Each row comes from the steps of one walk. Every step used is in the known rows, and no mark comes twice. Write the walk behind each row, first mark first.
In the rows, 128 means zero.
Known rows:
tovof/vufizef/veke: [154 151 151 112 152 147 129 147 130 147 147 126 131 125 130  99 117 167
 137 128 138 165 112 132 126]
lilab/samup: [122 150 117 151 125 120 121 133 127 119 128 121 143 119 131  90 123 125
 127 142 121 106 123 134 126]
vufizef/veke: [143 130 136 120 147 117 126 121 124 135 131 139 124 124 128 117 131 177
 137 119 149 160 114 135 144]
nesetak/zafo/tovof/vufizef/begi: [124 145 147  97 140 154 151 145 109 138 139  79 138 116 121  33  98 112
 143 123 136 192  91 140 124]
nesetak/venuz/fadivop/samup: [134 161 136 154 129  62 137 125 108 154 134  99 159 107 124 122 104 177
 121  78 111 152 153 165 113]
lilab/samup/fadivop/venuz/nesetak/zafo/tovof: [152 169 104 171 129  82 151 133 137  85 132 123 184 100 171  15 139 161
 122  57 134 208 140 169 120]
tovof/vufizef: [138 146 145 119 132 158 131 157 134 136 146 115 135 130 128 114 114 118
 126 138 118 134 126 125 112]
lilab/samup/fadivop/venuz/nesetak: [160 166 105 189 127  96 135 136 148 102 148 154 180  96 172  86 155 167
 122  89 122 161 151 158 130]
venuz/nesetak/zafo/tovof/vufizef: [128 153 130  99 122 128 137 153 126 125 141 111 154 114 150  39 124 134
 131  88 115 199 110 131 108]
vata/zafo/tovof: [100 158 114 106 142 132 135 130 108  78 119 111 137 136 132  74 128 112
 145 111 144 168 115 129 125]
venuz/nesetak/zafo/tovof/vufizef/veke: [142 157 137  91 141 118 135 142 122 132 139 123 153 111 150  28 127 182
 141  81 137 232  95 139 124]
tovof/zafo/nesetak/venuz/fadivop: [153 178 174 122 120  70 142 136 104 152 126  94 152  89 112 105 118 158
 135 131  78 166 127 151 111]
vufizef/tovof/zafo/nesetak/venuz/fadivop/samup: [181 215 173 125 146  71 164 124 124 141 122  91 161  70 123  80  89 168
 156 106 116 196 133 190 133]
vata/zafo/nesetak/venuz/fadivop/samup/lilab: [159 182 164 139 127  28 127 133  70 128 147  72 155  59 129  75 153 153
 119  47 157 194 142 151 124]
vata/zafo/tovof/vufizef: [111 179 130  95 146 159 135 158 118  88 139  97 143 136 136  59 114 100
 145 118 133 173 111 128 109]
samup/fadivop/venuz: [170 138 130 168 141 119 152 132 148 107 139 135 147 121 145 126 135 147
 116  91 141 163 162 154 123]
duvaz/zafo: [140 129 141 122 132 110 133 153 132 138 149 132 134 151  98 126 131 114
 128 128 152 155 138 128 135]
zafo/duvaz: [134 158 113 127 151  89 151 142 118 137 120 119 130 121 118 106 138 123
 141 155 112 135 112 134 150]
vufizef/tovof/zafo: [161 168 151 108 146 152 147 138 155 119 117 134 134 128 121 109 102 128
 148 140 152 163 119 151 125]
vata/zafo: [112 145 122 113 124 128 113 129 113  99 137 118 132 131 127 127 144 129
 132 115 145 154 119 128 115]
nesetak/zafo: [132 116 134 119 112 113 127 121 121 130 129 106 124 124 119 105 126 135
 112  98 143 158 122 133 108]
vufizef/tovof: [144 142 129 111 139 140 149 122 159 121 103 135 132 127 134 103 124 131
 141 124 145 156 118 142 144]
begi/vufizef/tovof/zafo/nesetak: [177 181 171 109 145 106 152 134 155 110 111 114 121 107 119  68 111 127
 158 155 156 161 103 145 134]
vufizef/tovof/zafo/nesetak/venuz/fadivop/samup/lilab: [209 206 191 133 148  50 159 144 112 149 130  89 157  57 125  62 111 152
 137  74 163 205 141 174 138]
fadivop/venuz/nesetak/zafo: [126 121 124 137 110 112 134 123 136 123 134 134 165  94 154 128 159 171
 113  65 118 193 138 153 108]
tovof/zafo/nesetak/venuz/fadivop/samup: [167 197 174 143 135  58 144 129  94 149 144  83 153  72 114 107  91 165
 139 108  98 171 143 171 116]
venuz/fadivop/samup/lilab: [159 145 135 167 146  76 134 142 101 145 156 120 154  95 127 116 129 124
 110  57 165 143 169 127 148]
samup/fadivop/venuz/nesetak/zafo: [170 133 125 154 113  88 137 125 143 113 146 139 162 102 161 100 163 180
 109  49 141 211 152 156 109]

Write each row's walk:
[185 165 179 148 132   4 145 158  87 169 158  87 161  80 103  80 142 138
 116  64 162 198 162 152 145] | duvaz/zafo/nesetak/venuz/fadivop/samup/lilab
[119 155 139 107 157 166 153 149 116 136 137 103 142 121 126  54  97 107
 154 148 121 160  95 132 143] | zafo/tovof/vufizef/begi
[121 138 138 136 114  75 136 131 116 154 116 109 156 124 121 120 127 173
 116  95  90 150 139 143 108] | nesetak/venuz/fadivop
[135 154 107 115 124  61 137 134 109 146 131 123 146  96 136  82 166 154
 134 109 112 182 101 137 137] | venuz/nesetak/zafo/duvaz
[165 153 114 178 111  83 133 131 140 104 148 134 179  92 164  65 154 175
 108  61 137 191 146 165 110] | lilab/samup/fadivop/venuz/nesetak/zafo
[177 163 111 154 136  53 161 138 133 125 141 130 166  93 150  79 170 171
 123  73 125 219 132 160 132] | samup/fadivop/venuz/nesetak/zafo/duvaz
[176 186 187 103 129  71 153 135 150 120  99  93 126 107 118  53 114 164
 150 143 146 179  97 169 104] | begi/vufizef/tovof/zafo/nesetak/venuz
[166 160 113 169 128  96 128 134 133 111 142 128 142 124 139  63 126 133
 125 123 147 127 136 135 128] | lilab/samup/fadivop
[154 143 156 113 126  87 139 144 122 135 143 115 130 113 105 103 140 105
 140 145 137 166 128 129 151] | duvaz/zafo/nesetak
[168 199 138 115 170  85 168 157 156 119 109 119 127 134 105  72 116 130
 157 161 156 157  99 153 137] | begi/vufizef/tovof/zafo/duvaz
[121 129 125 110 130 114 143 124 117 110 113  99 131 131 129  55 108 119
 128  98 142 176 118 138 117] | nesetak/zafo/tovof
[129 158 135 112 148 156 150 157 134 114 130 108 141 133 134  63  95  99
 141 130 116 151 118 130 121] | zafo/tovof/vufizef
[150 152 167 119 114  38 149 145 110 161 129  98 158 110  99  96 141 149
 129 114  95 186 137 143 133] | duvaz/zafo/nesetak/venuz/fadivop
[116 138 112 108 118 100 136 127 117 116 122 125 151 114 148  56 137 144
 133  83 126 196 112 136 126] | venuz/nesetak/zafo/tovof
[143 146 157 115 109  76 137 118 112 139 113  95 130  92 132  90 136 157
 133 133 103 154 109 152 119] | zafo/nesetak/venuz
[162 162 133 133 142 130 162 149 133 122 156 112 175  95 160  25 129 158
 134  70 134 244 116 163 126] | samup/fadivop/venuz/nesetak/zafo/tovof/vufizef/begi
[129 144 129 115 147 106 151 156 130 116 131 124 141 157 108  79 115  99
 144 124 148 174 135 131 145] | duvaz/zafo/tovof
[170 193 178 115 129  51 161 139 144 133 100  94 147 102 113  58 113 172
 144 124 118 184 114 161 110] | begi/vufizef/tovof/zafo/nesetak/venuz/fadivop
[171 195 175 106 130  83 162 131 134 146 100 100 156  88 121  78 113 163
 150 127  96 193 119 165 125] | vufizef/tovof/zafo/nesetak/venuz/fadivop
[176 183 166  99 145 135 153 128 146 121 114 119 131  92 129  88 113 119
 163 160 136 172 108 151 146] | vufizef/tovof/zafo/nesetak
[169 200 135 108 169 117 166 152 145 131 113 124 136 119 111  88 113 123
 166 166 138 169 103 157 148] | vufizef/tovof/zafo/duvaz
[131 143 150 114 138 168 134 147 119 157 154 110 137 117 121 103 113 121
 140 155 124 140 100 129 132] | tovof/vufizef/begi
